In the rows, zero is written as 100.
Known rows, with every step that occurs
nelu korag gobak gavol solig dilag: |  90 | 102 | 106 |  83 | 100 |  92 |  95 | 108 |  83 |  96 | 137 |  86 |  66 |  89 | 124 | 123 | 141 |  99 |  84 |  89 |  88 | 108 |  75 |  91 |
solig gavol gobak korag lezatu: |  91 | 106 | 121 |  81 |  76 |  99 |  84 | 100 | 108 |  83 |  98 |  97 | 106 |  87 |  90 | 112 |  87 | 140 | 103 | 105 | 122 |  96 |  98 | 108 |
bomonet dilag solig gavol gobak korag: | 102 | 109 | 107 |  77 | 100 |  73 |  79 | 112 | 120 |  82 |  70 | 111 |  94 | 108 |  80 |  99 | 105 | 132 | 104 | 102 | 133 | 137 | 148 | 123 |
korag gobak gavol solig dilag bomonet: |  92 |  83 |  98 |  97 | 124 |  94 | 115 | 116 |  83 |  97 | 135 |  86 |  71 |  95 | 118 | 120 | 133 |  71 |  95 |  89 |  78 | 118 |  95 |  88 |
bomonet dilag: |  94 |  91 |  89 | 102 | 111 |  87 | 104 |  83 | 119 |  80 | 101 | 109 | 106 | 116 |  94 |  95 | 101 | 105 | 112 | 123 | 103 | 120 | 124 | 102 |
gobak korag lezatu bomonet: |  84 | 105 |  97 | 104 |  94 | 100 |  98 |  70 | 116 |  80 | 115 |  83 | 107 |  91 |  80 | 103 |  92 | 122 | 119 | 118 | 103 |  99 |  83 | 104 |
lezatu korag gobak gavol solig: |  98 |  92 |  92 |  92 |  93 |  98 | 111 |  96 |  74 |  73 | 134 |  90 |  63 |  82 | 127 | 109 | 128 | 105 |  91 | 100 |  91 |  89 |  70 |  76 |
bomonet lezatu korag vala: | 104 | 103 |  95 | 105 |  92 | 114 | 102 |  92 | 108 | 122 |  87 | 103 | 102 | 102 | 104 |  77 |  94 | 100 |  97 |  92 | 103 |  86 |  91 | 103 |
lezatu korag: | 100 |  98 |  84 | 103 |  85 | 100 | 107 |  87 |  96 |  84 | 113 | 108 | 100 | 102 | 112 |  96 |  99 | 109 | 100 | 106 | 103 |  88 |  89 |  93 |
solig dilag bomonet: |  95 |  90 |  89 | 108 | 114 |  96 | 110 | 107 | 105 | 110 | 113 | 105 | 107 | 114 | 103 | 106 | 106 |  76 | 103 |  93 |  88 | 115 | 113 | 104 |
vala solig: |  99 |  95 |  99 | 107 | 100 |  95 | 101 |  89 |  90 |  77 | 111 | 108 | 118 | 105 | 101 | 106 |  94 |  98 | 106 | 125 |  95 |  85 |  92 |  88 |
solig dilag bomonet lezatu korag: | 108 | 101 |  86 | 121 | 103 | 112 | 116 | 117 |  95 | 135 |  97 |  97 |  96 | 105 | 104 |  94 |  96 |  67 |  94 |  69 |  81 | 100 | 105 |  99 |
lezatu korag gobak: |  89 |  91 |  90 | 106 |  82 | 108 | 107 |  81 | 106 |  82 | 125 | 100 |  81 |  93 | 117 | 102 | 109 | 103 | 105 | 108 | 100 | 107 |  79 |  82 |
bomonet dilag solig gavol: | 106 |  97 |  86 |  90 | 111 |  78 |  98 |  91 | 101 |  71 |  91 | 111 |  87 | 116 |  89 |  99 | 116 | 112 | 109 | 109 | 122 | 127 | 150 | 109 |
korag gobak: |  84 |  82 | 101 | 105 |  97 | 103 | 103 |  80 | 115 |  76 | 126 | 100 |  87 |  99 | 108 | 110 | 111 | 102 | 113 | 124 |  98 | 117 |  88 |  85 |
korag lezatu bomonet dilag solig: |  96 | 109 |  78 | 112 | 110 |  82 | 105 |  59 | 103 |  52 | 106 |  88 |  91 | 106 |  77 |  96 | 106 | 110 | 125 | 122 | 102 | 123 | 119 | 104 |
bomonet lezatu korag gobak: |  97 |  93 |  96 | 116 |  88 | 119 | 109 |  90 | 106 | 100 | 110 |  94 |  76 |  89 | 109 |  96 | 103 |  93 | 104 |  98 |  91 | 100 |  81 |  80 |
dilag solig gavol gobak korag: | 103 | 106 | 114 |  77 |  91 |  81 |  79 | 115 | 108 |  81 |  83 | 111 |  94 |  99 |  89 | 109 | 105 | 137 |  99 | 100 | 130 | 115 | 124 | 117 |
dilag solig gavol: | 106 |  96 |  94 |  91 | 100 |  85 |  99 |  94 |  89 |  68 | 105 | 111 |  89 | 106 |  97 | 109 | 116 | 116 | 105 | 107 | 118 | 105 | 124 | 102 |
dilag bomonet lezatu korag vala: | 114 |  99 |  90 | 113 | 104 | 118 | 112 | 104 | 113 | 141 |  80 | 105 | 104 | 106 | 101 |  79 |  87 |  84 |  98 |  81 |  92 | 102 | 103 | 108 |
solig gavol: | 104 |  88 | 105 |  91 |  99 |  97 | 100 |  95 |  96 |  84 | 104 | 109 | 102 | 103 | 101 | 106 |  98 | 117 | 101 | 112 | 113 |  92 | 115 |  97 |
solig dilag bomonet lezatu korag gobak: |  96 |  94 |  91 | 122 | 102 | 122 | 115 | 110 | 105 | 131 | 107 |  91 |  77 |  97 | 109 |  99 | 107 |  59 |  99 |  73 |  80 | 118 |  95 |  88 |
lezatu bomonet dilag solig gavol gobak: | 117 | 112 | 108 |  91 | 115 |  79 |  85 |  98 | 103 |  76 |  59 | 107 |  93 | 106 |  78 |  96 |  89 | 129 | 105 | 110 | 121 | 122 | 155 | 112 |
lezatu korag gobak gavol: |  95 |  84 |  88 | 102 |  84 | 104 | 106 |  88 |  91 |  71 | 122 |  99 |  81 |  88 | 122 | 106 | 125 | 106 |  95 | 107 |  90 |  90 |  64 |  81 |
dilag bomonet lezatu: | 111 |  86 |  99 | 116 | 116 | 109 | 116 | 107 | 112 | 116 |  93 | 104 | 104 | 109 |  93 | 102 |  88 |  84 | 107 | 100 |  78 | 110 | 113 |  98 |
bomonet lezatu korag vala solig: | 110 | 110 |  97 | 110 |  93 | 115 | 100 |  95 |  91 | 119 |  82 | 104 | 114 |  99 | 101 |  79 |  85 |  88 |  95 |  98 |  98 |  72 |  83 |  96 |
solig gavol gobak korag: |  99 | 100 | 124 |  76 |  88 |  94 |  80 | 115 | 115 |  97 |  84 | 108 | 107 |  96 |  92 | 108 |  87 | 138 |  96 | 104 | 125 | 101 | 116 | 110 |
gobak gavol solig dilag: |  95 |  95 |  98 |  87 | 115 |  80 | 104 | 112 |  70 |  81 | 132 |  91 |  88 |  97 | 114 | 112 | 131 |  96 |  87 |  95 |  91 |  81 |  92 |  92 |
korag vala: |  90 |  92 |  98 |  94 | 103 |  97 |  98 |  83 | 117 |  96 | 105 | 111 | 113 | 111 | 101 |  90 | 102 | 110 | 105 | 117 | 111 | 101 | 101 | 108 |
gobak korag lezatu bomonet dilag solig: |  86 | 112 |  81 | 105 | 107 |  79 |  96 |  66 | 121 |  64 | 103 |  85 |  92 | 103 |  69 |  95 | 108 | 117 | 126 | 117 | 110 | 134 | 116 | 117 |

Rows
|  97 | 113 | 125 |  88 |  86 | 102 |  81 |  93 | 109 |  86 |  87 |  88 | 108 |  83 |  79 | 107 |  75 | 144 | 105 | 108 | 118 |  91 | 102 | 109 | : solig gavol gobak korag lezatu bomonet
| 111 | 109 |  92 | 110 | 113 | 105 | 120 | 125 |  81 | 136 | 109 |  88 |  79 |  99 | 108 |  96 | 100 |  64 |  89 |  62 |  83 |  96 | 111 |  95 | : gavol solig dilag bomonet lezatu korag
| 111 |  92 | 101 | 104 | 129 |  95 | 116 | 131 |  75 | 117 | 109 |  87 |  86 |  99 | 103 | 109 | 118 |  70 |  87 |  76 |  69 |  94 | 105 |  95 | : gobak gavol solig dilag bomonet lezatu
|  95 | 114 | 123 |  84 |  76 |  99 |  80 | 102 |  93 |  79 |  93 |  97 | 118 |  85 |  88 | 113 |  80 | 127 | 101 | 112 | 118 |  82 |  91 | 102 | : vala solig gavol gobak korag lezatu
|  90 |  96 |  92 |  93 |  98 |  95 | 108 | 106 |  68 |  85 | 140 |  83 |  62 |  83 | 129 | 109 | 137 |  88 |  85 |  84 |  93 |  91 |  73 |  81 | : lezatu korag gobak gavol solig dilag
| 106 | 100 | 100 | 123 | 119 | 108 | 109 | 119 |  90 | 127 |  92 |  97 | 114 | 107 |  93 | 104 |  91 |  53 | 100 |  89 |  74 |  96 | 106 |  96 | : vala solig dilag bomonet lezatu
| 104 | 107 | 126 |  82 |  88 |  95 |  77 | 118 | 100 |  96 |  76 | 108 | 118 |  93 |  91 | 109 |  80 | 126 |  95 | 109 | 121 |  87 | 107 | 105 | : vala solig gavol gobak korag
| 103 |  90 |  93 |  95 | 125 |  85 | 115 | 122 |  74 | 100 | 122 |  94 |  91 | 103 | 112 | 114 | 124 |  79 |  88 |  85 |  80 |  98 | 104 |  97 | : gobak gavol solig dilag bomonet
| 102 |  91 |  98 | 118 | 119 | 108 | 112 | 117 | 106 | 128 |  99 |  97 | 103 | 110 |  95 | 102 |  97 |  66 | 102 |  85 |  79 | 110 | 114 | 101 | : solig dilag bomonet lezatu
|  92 | 103 |  89 | 112 | 108 |  95 | 106 |  60 | 111 |  71 | 106 |  87 | 106 | 103 |  81 |  94 |  89 | 110 | 122 | 127 |  99 | 111 | 110 |  99 | : korag lezatu bomonet dilag
| 116 | 122 | 131 |  75 |  82 | 103 |  69 | 112 |  98 | 119 |  62 | 118 | 122 |  99 | 103 | 102 |  79 | 130 |  82 | 101 | 121 |  87 | 103 | 113 | : nelu korag vala solig gavol gobak
|  82 | 117 | 119 |  85 |  95 |  94 |  71 | 116 | 113 | 120 |  80 | 103 | 129 | 101 |  94 |  93 |  93 | 103 |  93 |  99 | 118 | 100 |  93 | 119 | : gavol gobak korag vala solig dilag
|  93 | 110 |  96 |  98 |  73 | 100 |  99 |  75 | 105 |  80 | 126 |  98 | 103 |  99 | 106 | 116 | 102 | 122 | 106 | 110 |  96 |  99 |  75 | 100 | : nelu korag lezatu
| 103 | 103 | 103 | 117 | 123 | 110 | 104 | 115 |  98 | 144 |  79 | 100 | 122 | 110 |  92 |  90 |  92 |  54 |  98 |  86 |  85 |  99 | 107 | 108 | : korag vala solig dilag bomonet lezatu
| 112 |  81 |  91 | 118 |  99 | 120 | 117 | 108 |  98 | 110 | 100 |  94 |  77 |  90 | 112 | 103 | 111 |  80 |  96 |  87 |  69 | 100 |  77 |  83 | : dilag bomonet lezatu korag gobak gavol
| 105 |  99 | 102 | 108 | 129 |  99 | 117 | 124 |  89 | 129 | 111 |  88 |  87 | 104 |  99 | 106 | 103 |  65 |  97 |  76 |  81 | 110 | 121 |  97 | : gavol solig dilag bomonet lezatu
| 103 | 114 | 104 |  93 |  90 | 100 |  86 |  89 | 105 | 112 |  91 | 112 | 122 | 108 | 106 |  97 |  95 | 108 |  96 | 112 | 104 |  95 |  85 | 109 | : nelu korag vala solig
|  95 | 104 | 127 |  70 |  91 |  98 |  73 | 112 | 125 | 115 |  72 | 111 | 115 |  99 |  92 |  93 |  88 | 139 |  93 | 101 | 135 | 104 | 117 | 123 | : solig gavol gobak korag vala
| 112 | 109 |  88 | 124 | 104 | 114 | 113 | 120 |  80 | 134 |  90 |  96 | 107 | 102 | 103 |  95 |  88 |  53 |  92 |  74 |  76 |  85 |  96 |  92 | : vala solig dilag bomonet lezatu korag
| 117 | 117 | 116 |  84 |  79 | 107 |  81 | 109 |  83 | 108 |  64 | 114 | 119 |  94 | 108 |  86 |  76 | 119 |  83 |  98 | 125 |  69 | 101 | 103 | : lezatu korag vala solig gavol gobak
|  87 | 113 | 116 |  99 |  88 |  97 |  85 |  84 | 120 |  80 |  99 |  88 | 112 |  86 |  81 | 105 |  78 | 138 | 111 | 116 | 107 | 100 |  85 | 106 | : gavol gobak korag lezatu bomonet
| 108 | 100 |  93 | 111 |  89 | 111 | 108 |  96 |  98 | 103 |  99 | 101 |  94 |  98 | 104 |  90 |  92 | 101 |  98 |  95 |  92 |  82 |  91 |  90 | : bomonet lezatu korag
| 103 |  88 | 100 |  87 | 111 |  83 | 108 | 101 |  76 |  68 | 126 |  99 |  89 |  97 | 111 | 112 | 121 | 114 |  92 | 111 |  92 |  82 |  92 |  90 | : gobak gavol solig
|  86 | 102 | 102 |  92 |  99 |  96 |  88 |  92 | 116 | 106 |  94 | 104 | 126 | 105 |  92 |  91 |  97 | 104 | 106 | 116 | 116 |  97 |  89 | 112 | : gobak korag vala solig
| 106 |  88 |  91 | 123 |  99 | 124 | 118 | 101 | 111 | 118 | 101 |  97 |  79 |  96 | 107 |  99 |  95 |  75 | 105 |  88 |  80 | 117 |  93 |  85 | : dilag bomonet lezatu korag gobak
|  89 |  74 |  99 | 100 | 101 |  99 | 102 |  88 | 101 |  66 | 126 | 100 |  87 |  93 | 112 | 114 | 125 | 107 | 104 | 122 |  88 | 101 |  73 |  85 | : korag gobak gavol
|  96 |  99 | 101 | 100 | 103 |  99 |  95 |  85 |  99 |  93 |  97 | 110 | 124 | 107 |  99 |  91 |  93 |  98 | 104 | 123 | 107 |  88 |  92 | 102 | : korag vala solig
| 110 | 108 | 128 |  82 |  96 | 100 |  77 | 108 |  93 | 102 |  66 | 116 | 125 |  99 |  98 |  95 |  78 | 120 |  90 | 112 | 123 |  82 | 111 | 106 | : korag vala solig gavol gobak
|  95 | 102 | 110 |  82 | 100 | 101 |  84 | 101 | 107 | 112 |  84 | 106 | 121 | 101 |  90 |  93 |  93 | 110 | 100 | 108 | 128 |  89 | 106 | 115 | : gobak korag vala solig gavol
| 117 | 106 |  93 | 117 | 102 | 119 | 111 | 107 |  97 | 138 |  73 | 106 | 115 | 104 |  99 |  80 |  79 |  71 |  96 |  87 |  88 |  88 |  95 | 102 | : dilag bomonet lezatu korag vala solig
|  76 |  97 |  94 |  98 |  83 |  95 | 100 |  76 | 116 |  76 | 129 |  91 | 106 |  96 |  92 | 108 | 103 | 118 | 117 | 114 | 107 | 103 |  79 | 104 | : gobak korag lezatu
| 105 | 104 |  88 | 112 | 106 | 116 | 109 | 113 | 106 | 153 |  84 |  99 | 102 | 108 | 104 |  79 |  96 |  67 |  92 |  67 |  92 | 102 | 105 | 112 | : solig dilag bomonet lezatu korag vala
| 103 | 109 |  82 | 109 | 102 | 106 | 106 | 107 |  89 | 133 |  92 | 105 | 120 | 109 | 110 |  84 |  95 |  62 |  92 |  81 |  98 |  94 |  95 | 107 | : lezatu korag vala solig dilag bomonet
| 117 |  95 |  88 | 120 |  99 | 114 | 119 | 106 | 103 | 124 |  91 | 103 |  98 | 104 | 102 |  92 |  86 |  82 | 100 |  86 |  82 |  98 | 103 |  95 | : dilag bomonet lezatu korag
